Known rows, with every way that one mark hangs from another
{voso {kofar zibu} {sepifet zalab}}: [-0.95 -4.41 -0.64  1.37  4.63 -0.95 -0.26  1.52  1.49 -0.90 -0.78  2.17
 -1.71 -0.33  1.60 -2.15  0.18 -1.37]
{sepifet {kofar zibu} voso {zalab beri}}: [-2.08 -1.32 -3.56 -0.76  2.75  0.26 -1.11  2.83  1.59  1.31 -0.80 -2.28
 -3.07 -1.88  1.57 -0.51  0.56  2.93]
{kofar sepifet zibu}: [ 2.75 -3.03 -1.25 -1.38  0.24  1.01  0.32  2.05  0.79 -0.97  0.96  2.48
 -0.11 -2.81 -1.72  0.33  0.81  1.10]
{beri zalab}: [-0.08 -2.65  0.03 -1.17  0.24 -1.43 -0.25  0.40 -0.63 -0.73  2.05  1.76
 -0.82  0.90  1.52 -0.36 -0.50 -1.13]
{zibu kofar {sepifet voso zalab}}: [-2.52 -2.42  2.31  1.56 -1.64 -1.05 -1.22  0.99  3.50 -0.80 -2.14 -2.61
 -1.84  0.18 -0.16 -2.27  1.27 -1.34]
{zibu {kofar {voso {sepifet {zalab beri}}}}}: [-4.36 -3.94  2.09 -0.86  1.77 -0.73  0.25  2.54  1.22  0.74 -4.31  0.52
 -2.24  1.60  0.83  0.19  0.63 -2.86]
{voso {kofar zibu} sepifet}: [-0.10 -3.84 -0.98  0.28  2.45 -0.42 -0.11  1.07  2.01 -0.32  1.55  1.77
 -1.31 -1.05  1.39 -0.97 -0.71 -1.77]
{sepifet {kofar zibu} {zalab beri}}: [-0.36 -1.62 -3.01  0.20  4.44  0.11 -1.53  3.31 -0.24  1.13 -0.95 -1.57
 -2.05 -1.41  1.55 -0.43 -0.49  2.43]
{zibu {sepifet kofar voso}}: [-0.05  0.25 -0.06 -0.07 -2.75  0.37 -2.34  0.68  2.93  0.03  0.87 -2.56
 -1.37  0.68  0.51 -1.69  1.45 -1.52]
{sepifet {kofar zibu} voso}: [-0.28 -1.80 -4.14 -0.62  0.24  0.85 -1.28  1.55  2.64  0.06  0.20 -1.31
 -0.45 -2.24  0.91 -1.27  0.13  0.86]
{kofar {sepifet voso {zalab beri}} zibu}: [-0.41 -2.62 -1.63 -2.46  0.87  0.52  0.61  2.53  1.62  0.47 -0.09  0.29
 -3.75 -2.92 -1.28  0.75  1.82  3.44]
{sepifet {voso {kofar zibu}} {zalab beri}}: [-2.41 -0.57 -2.54 -0.39  3.37 -1.12 -1.87  1.61  1.58  1.12  0.44 -2.18
 -3.93 -2.70  1.59 -0.38  0.13  3.02]
{voso {kofar {sepifet zalab}}}: [-0.64 -0.21  0.32  0.47  2.60 -0.60 -3.02  2.33  0.97 -1.20 -0.12  0.78
  0.11 -1.50  0.82 -1.14  1.88  0.00]
{zibu {kofar sepifet voso}}: [-0.82 -2.16  1.14 -1.47 -2.24  0.73 -2.42  3.14  2.17 -1.31 -2.29  0.89
  1.81 -1.18 -0.94  0.60  1.15 -2.30]
{voso kofar}: [-0.71  1.35 -0.61  0.75  1.41 -0.82 -2.66  0.43  0.85  0.16  1.42 -1.07
  0.10 -1.03  1.92 -0.51 -0.35 -0.41]
{kofar voso {zibu {sepifet zalab}}}: [ 1.84 -2.50  1.15  0.43  0.65  0.12 -1.77  1.97 -0.10 -2.41 -3.21  1.19
 -1.32  1.13 -2.39 -0.83  0.73 -2.18]
{voso {kofar {zibu {sepifet zalab}}}}: [ 1.50 -1.86  0.47  2.37  2.91 -1.23 -2.88  1.68  0.89 -1.57  0.12 -0.56
 -2.13 -0.44  0.31 -2.09 -0.10 -0.56]

Rows
[-1.25 -4.35 -1.86 -0.52  4.72  0.24  0.82  2.84  0.91  1.38 -1.08  0.71
 -3.21  0.15  1.77 -0.78  0.26  0.14]
{voso {sepifet {kofar zibu} {zalab beri}}}
[-1.54 -3.22  1.29  0.81  0.84 -0.09 -1.05  2.94  1.94 -1.05 -2.51  0.47
  0.66 -1.67  0.47 -1.17  1.32 -0.47]
{zibu {kofar {sepifet zalab}}}
[-1.45 -2.29 -3.39  0.44  2.15  0.53 -1.44  1.90  2.23 -0.48 -1.63 -1.23
 -0.71 -1.61  1.14 -2.21  0.78  0.86]
{sepifet {kofar zibu} voso zalab}
[-1.68  0.20 -1.03  0.40  2.12  0.47 -3.22  2.55 -0.20 -1.00 -4.04 -0.43
  1.58  1.68  0.87 -1.19  1.49 -2.29]
{sepifet {kofar voso} zalab}
[ 0.01 -1.55  0.25 -0.69  0.00 -0.62  0.05  1.17  1.34  0.38 -0.03 -1.33
 -5.52 -0.61 -1.18 -0.29  0.79  1.96]
{kofar {zibu {sepifet voso {zalab beri}}}}
[ 0.29 -0.08  0.97  0.93  0.35  0.14 -3.91  2.45  0.33 -1.62 -3.37 -0.42
  0.04  2.74 -0.21 -1.51  1.90 -3.72]
{zibu {sepifet {kofar voso} zalab}}
[-2.07  1.83  1.30  0.24  0.47 -1.79 -2.89  0.88  2.02  0.93  1.09 -3.38
 -4.81  0.35  0.99 -0.72  1.51  0.74]
{zibu {sepifet {voso kofar} {zalab beri}}}
[-2.00 -2.89  1.97 -0.69  1.35  0.00  0.96  0.93  0.25 -1.33 -4.27  3.00
 -0.65  3.13 -0.42 -0.62  2.07 -3.90]
{kofar {voso {sepifet zalab}}}
[-2.06  0.85 -1.20 -0.90  2.90  0.19 -2.97  3.00 -0.67  0.83 -3.07 -1.52
 -0.97  1.34  1.03  0.34  1.26 -0.62]
{sepifet {kofar voso} {zalab beri}}
[ 0.38 -4.53 -0.10 -1.73  0.32  0.67  1.35  1.13  0.93 -1.20 -1.77  3.85
 -0.67  0.58 -1.19  0.18  0.59 -3.26]
{kofar {voso sepifet} zibu}
[ 1.82 -2.11  0.06 -0.52 -2.77  0.09  0.01 -0.03  2.50 -0.87  1.06 -0.60
 -2.86 -0.90 -1.76 -0.92  0.48  0.04]
{kofar {zibu {sepifet voso}}}
[-1.32 -0.86  0.27 -1.12 -0.51  0.51  0.06  1.15  2.00 -0.99 -1.23  0.91
 -1.01 -0.96 -0.92 -0.74  3.48  0.64]
{kofar {sepifet voso zalab}}
[-1.87  0.97 -1.63  0.11  3.32 -0.28 -1.82  2.46 -0.48  1.56 -1.14 -2.33
 -1.64  0.62  2.23 -0.19  0.48  1.36]
{sepifet kofar {zalab beri}}
[ 0.91 -2.54 -1.43  0.61  3.38 -0.35 -2.50  2.95  1.14 -1.63  0.23  1.35
 -0.43 -3.03  0.54 -1.31  1.13  0.76]
{voso {kofar {sepifet zalab} zibu}}
[ 0.29 -1.49 -1.74 -0.70  3.85 -0.44 -2.46  3.65  0.59  0.24  1.00  0.42
 -2.53 -3.38  0.70  0.35  0.71  2.62]
{voso {kofar {sepifet {zalab beri}} zibu}}
[-0.67 -5.05  0.35 -0.61  2.36  0.54  1.29  1.63  0.45 -1.74 -4.20  4.01
 -0.97  1.25 -1.17 -0.70  1.09 -3.02]
{kofar {voso {sepifet zalab}} zibu}
[-3.13  0.80 -0.90  0.95  1.91 -1.21 -2.61  0.31  2.06 -0.48 -0.70 -1.80
 -1.17 -0.51  1.70 -1.69  1.35  0.15]
{sepifet {voso kofar} zalab}
[ 0.82 -2.88  0.52  0.45 -0.65 -0.27 -0.05  0.60  2.08 -1.51 -1.14 -0.46
 -3.16 -0.31 -1.70 -1.78  1.16  0.10]
{kofar {zibu {sepifet voso zalab}}}
[-3.22 -1.39  2.26  0.24 -1.17 -1.30 -1.08  1.49  3.00  0.89 -1.22 -3.71
 -4.26  0.09  0.25 -0.56  0.84  0.60]
{zibu kofar {sepifet voso {zalab beri}}}
[-2.72 -4.44  1.85 -0.86 -0.69 -0.09  0.05  1.59  2.42 -0.51 -2.85  1.49
  0.47  1.26  0.41  0.01  0.23 -4.99]
{zibu {kofar {voso sepifet}}}
[-0.42 -0.33  0.77 -1.51  1.51 -0.04  0.02  2.29 -0.31  0.61 -0.37  0.81
 -2.33 -0.79 -0.46  0.97  2.05  2.33]
{kofar {sepifet {zalab beri}}}
